Every row comes from one small tree of marks. Brackets hold a mark, then the marks that hang from it, in alphabetical order. Every link used is in the known rows. Which tree was each row made from?
Known rows:
{dono {tado {surin {bafur rofu} {ledoko samo} nuneb}}}: .06,-.04,.15,-.01,-.18,.12,-.09,-.04,.10,-.12,.19,-.24,-.02,.14,.10,.20,.00,-.15,.19,-.04,-.04,.02
{tado {surin bafur {ledoko samo} movo}}: .08,-.07,.17,-.07,-.10,.12,-.14,.09,-.07,-.21,.08,-.07,.08,.05,-.02,.07,-.16,-.05,.09,-.08,-.16,.16
{movo {surin {bafur rofu} {ledoko samo} {nuneb tofe} tado}}: -.17,-.22,.03,.13,-.11,.07,.08,-.01,.01,.20,-.11,.05,-.06,-.11,.02,-.37,.21,.11,.14,-.17,.25,.30
{tofe {nuneb {surin {bafur rofu} {ledoko samo} movo}}}: -.06,.10,-.35,.16,.15,-.21,-.02,-.23,.04,.11,-.46,.00,-.01,-.13,-.09,.17,-.05,.08,-.35,.07,.08,.12
{surin bafur {nuneb tofe} tado}: .06,-.16,-.10,.27,.01,.12,.17,.07,.26,.08,-.27,.24,.04,-.06,-.26,.08,.06,.19,-.23,-.22,-.20,-.17
{nuneb surin}: -.01,.38,-.11,-.01,.24,-.32,-.02,-.12,.07,.10,.07,-.20,.06,-.21,.21,.27,-.07,-.07,-.50,.35,.23,-.30
{ledoko samo {surin {bafur rofu} movo {nuneb tofe} tado}}: -.05,-.22,.05,-.36,-.10,.27,.01,.07,-.23,-.01,.05,.15,-.09,.25,-.27,-.41,.04,.12,.46,-.22,-.11,.11
{dono tado}: .09,.33,.10,-.14,.06,-.08,-.06,.02,.09,.05,.42,-.34,.09,.08,.28,.37,-.09,-.29,-.17,.32,-.01,-.34
{nuneb {surin ledoko}}: -.01,.29,-.14,.13,.15,-.24,-.02,-.05,.03,.01,.08,-.13,-.04,-.21,.16,.19,-.03,-.08,-.36,.29,.25,-.04
{rofu bafur}: .02,.32,.17,.01,.34,-.69,.06,-.21,-.05,.23,.30,-.35,.15,.03,.60,.23,-.08,-.17,-.27,.26,.23,-.43
{surin {bafur rofu} {ledoko samo} movo {nuneb tofe}}: -.08,-.42,-.08,.19,-.09,-.01,.01,.12,-.17,-.06,-.54,.29,-.05,.05,-.27,-.04,-.04,.19,.40,-.48,-.11,.24
{bafur rofu}: -.19,.27,.15,-.11,.33,-.70,.04,-.13,-.09,.26,.37,-.24,.02,-.07,.61,.32,-.01,-.05,-.16,.35,.38,-.41
{surin bafur}: .04,.18,.16,.11,.12,-.22,.00,.14,.07,.12,.09,-.10,.05,-.08,.36,.29,-.25,-.07,-.40,.16,.06,-.26
{dono {tado {surin ledoko nuneb}}}: .13,.11,.12,-.04,-.13,.17,-.07,-.05,.18,-.14,.26,-.23,.03,.11,.13,.23,.02,-.22,.07,.13,-.14,-.13
{ledoko samo surin}: -.03,.33,.24,-.53,.18,.01,-.17,.10,-.19,.01,.60,-.16,-.15,.22,.52,-.18,-.15,-.17,.15,.38,.00,.04
{ledoko samo {surin movo}}: .02,.22,.24,-.62,.06,.13,-.16,.13,-.29,-.06,.46,-.09,-.05,.27,.22,-.24,-.17,-.16,.30,.23,-.09,-.02
{tado surin}: .04,.30,.17,-.17,.18,-.18,-.09,-.11,.13,-.02,.33,-.24,.12,-.04,.45,.27,-.10,-.10,-.28,.35,-.08,-.29
{tofe {nuneb {surin {bafur rofu} ledoko movo tado}}}: -.03,.03,-.39,.23,.07,-.14,.09,-.24,.09,.11,-.40,.05,.02,-.16,-.30,.12,.06,.11,-.40,.03,.11,.04
{movo {surin bafur ledoko nuneb}}: -.04,-.04,.21,.18,-.19,.10,.06,.07,.13,.16,-.15,.04,-.03,-.16,.33,-.27,.00,-.05,-.03,.00,.21,.03
{movo {surin ledoko nuneb tado}}: -.05,.00,.20,.04,-.16,.14,.10,.02,.11,.12,.16,.05,-.01,-.10,.12,-.35,.23,-.06,.06,.07,.21,.01

Which tree is each row?
.03,-.20,-.05,-.17,-.14,.23,.18,-.01,-.09,.06,-.07,.19,.00,.11,-.26,-.34,.07,.14,.20,-.13,-.06,-.24
{ledoko {surin {bafur rofu} movo {nuneb tofe} tado}}
.06,-.17,.05,-.35,-.12,.44,-.02,.16,-.16,-.09,.04,.20,-.06,.26,-.32,-.41,-.02,.07,.37,-.20,-.26,.12
{ledoko samo {surin bafur movo {nuneb tofe} tado}}
-.01,-.26,.00,.04,-.07,.05,-.06,-.06,-.02,-.13,-.29,.07,.04,.03,-.09,.02,-.03,.12,.24,-.27,-.19,.14
{tado {surin {bafur rofu} {ledoko samo} movo {nuneb tofe}}}
.05,.22,-.03,-.23,.13,.09,.05,-.04,.08,.10,.10,.06,-.08,.07,.39,-.16,-.06,-.03,-.04,.31,-.14,-.31
{ledoko {surin {nuneb tofe}}}
-.06,-.15,-.61,.28,.08,-.10,.12,-.13,-.08,.07,-.42,.02,.10,-.25,-.60,.05,.10,.22,-.30,-.17,.12,.14
{nuneb {surin {bafur rofu} ledoko movo tado} tofe}
.01,-.10,-.56,.19,.07,.09,.00,-.01,-.08,-.04,-.38,.05,.08,-.18,-.66,.02,.02,.17,-.26,-.19,-.06,.33
{nuneb {surin bafur {ledoko samo} movo tado} tofe}
.03,-.31,.24,.27,-.23,.26,.04,.29,.05,-.19,.07,.30,-.21,.11,-.28,-.12,.11,.07,.28,-.36,-.04,.36
{surin bafur {ledoko samo} nuneb tado}
.09,.08,.13,-.12,-.02,.01,-.08,-.01,-.02,-.18,.20,-.10,.13,.00,.08,.12,-.07,-.10,.01,.13,-.15,-.09
{tado {surin ledoko movo}}
-.11,-.39,.23,.27,-.18,.02,.08,.17,-.05,-.09,.09,.24,-.24,.10,-.21,-.12,.19,.14,.40,-.39,.19,.34
{surin {bafur rofu} {ledoko samo} nuneb tado}
-.10,.09,.26,-.06,-.06,.04,-.05,.04,.04,.12,.09,-.02,-.06,-.07,.43,-.28,.06,-.11,.14,.12,.18,.12
{movo {surin {ledoko samo} nuneb}}
.10,-.11,-.05,.03,-.20,.18,-.02,-.08,.09,-.10,-.07,-.17,.11,.09,-.14,.19,-.01,-.09,.14,-.11,-.16,-.10
{dono {tado {surin {bafur rofu} ledoko movo {nuneb tofe}}}}
.02,-.10,-.15,.25,.03,.10,.13,.07,.16,-.07,.00,.29,-.08,-.02,-.21,-.02,.23,.09,.03,-.07,-.17,.08
{surin ledoko {nuneb tofe} tado}
.02,.25,-.38,.13,.18,-.17,.00,-.24,.12,.09,-.38,.01,.04,-.17,-.06,.20,-.04,.00,-.47,.23,-.02,-.05
{tofe {nuneb {surin ledoko movo}}}
.06,-.28,.24,-.07,-.23,.29,.02,.24,-.12,-.30,.11,.34,-.03,.20,-.57,-.20,.19,.01,.54,-.34,-.17,.16
{surin {ledoko samo} movo nuneb tado}
-.10,-.05,-.56,.18,.17,-.20,-.04,-.11,-.15,.08,-.50,-.05,.06,-.22,-.30,.12,-.07,.17,-.24,-.11,.09,.24
{nuneb {surin {bafur rofu} {ledoko samo} movo} tofe}
.10,-.20,.23,.00,-.20,.23,-.10,.08,.02,-.25,-.14,.09,.04,.08,-.10,-.01,-.09,.01,.24,-.24,-.24,.10
{tado {surin bafur {ledoko samo} movo nuneb}}
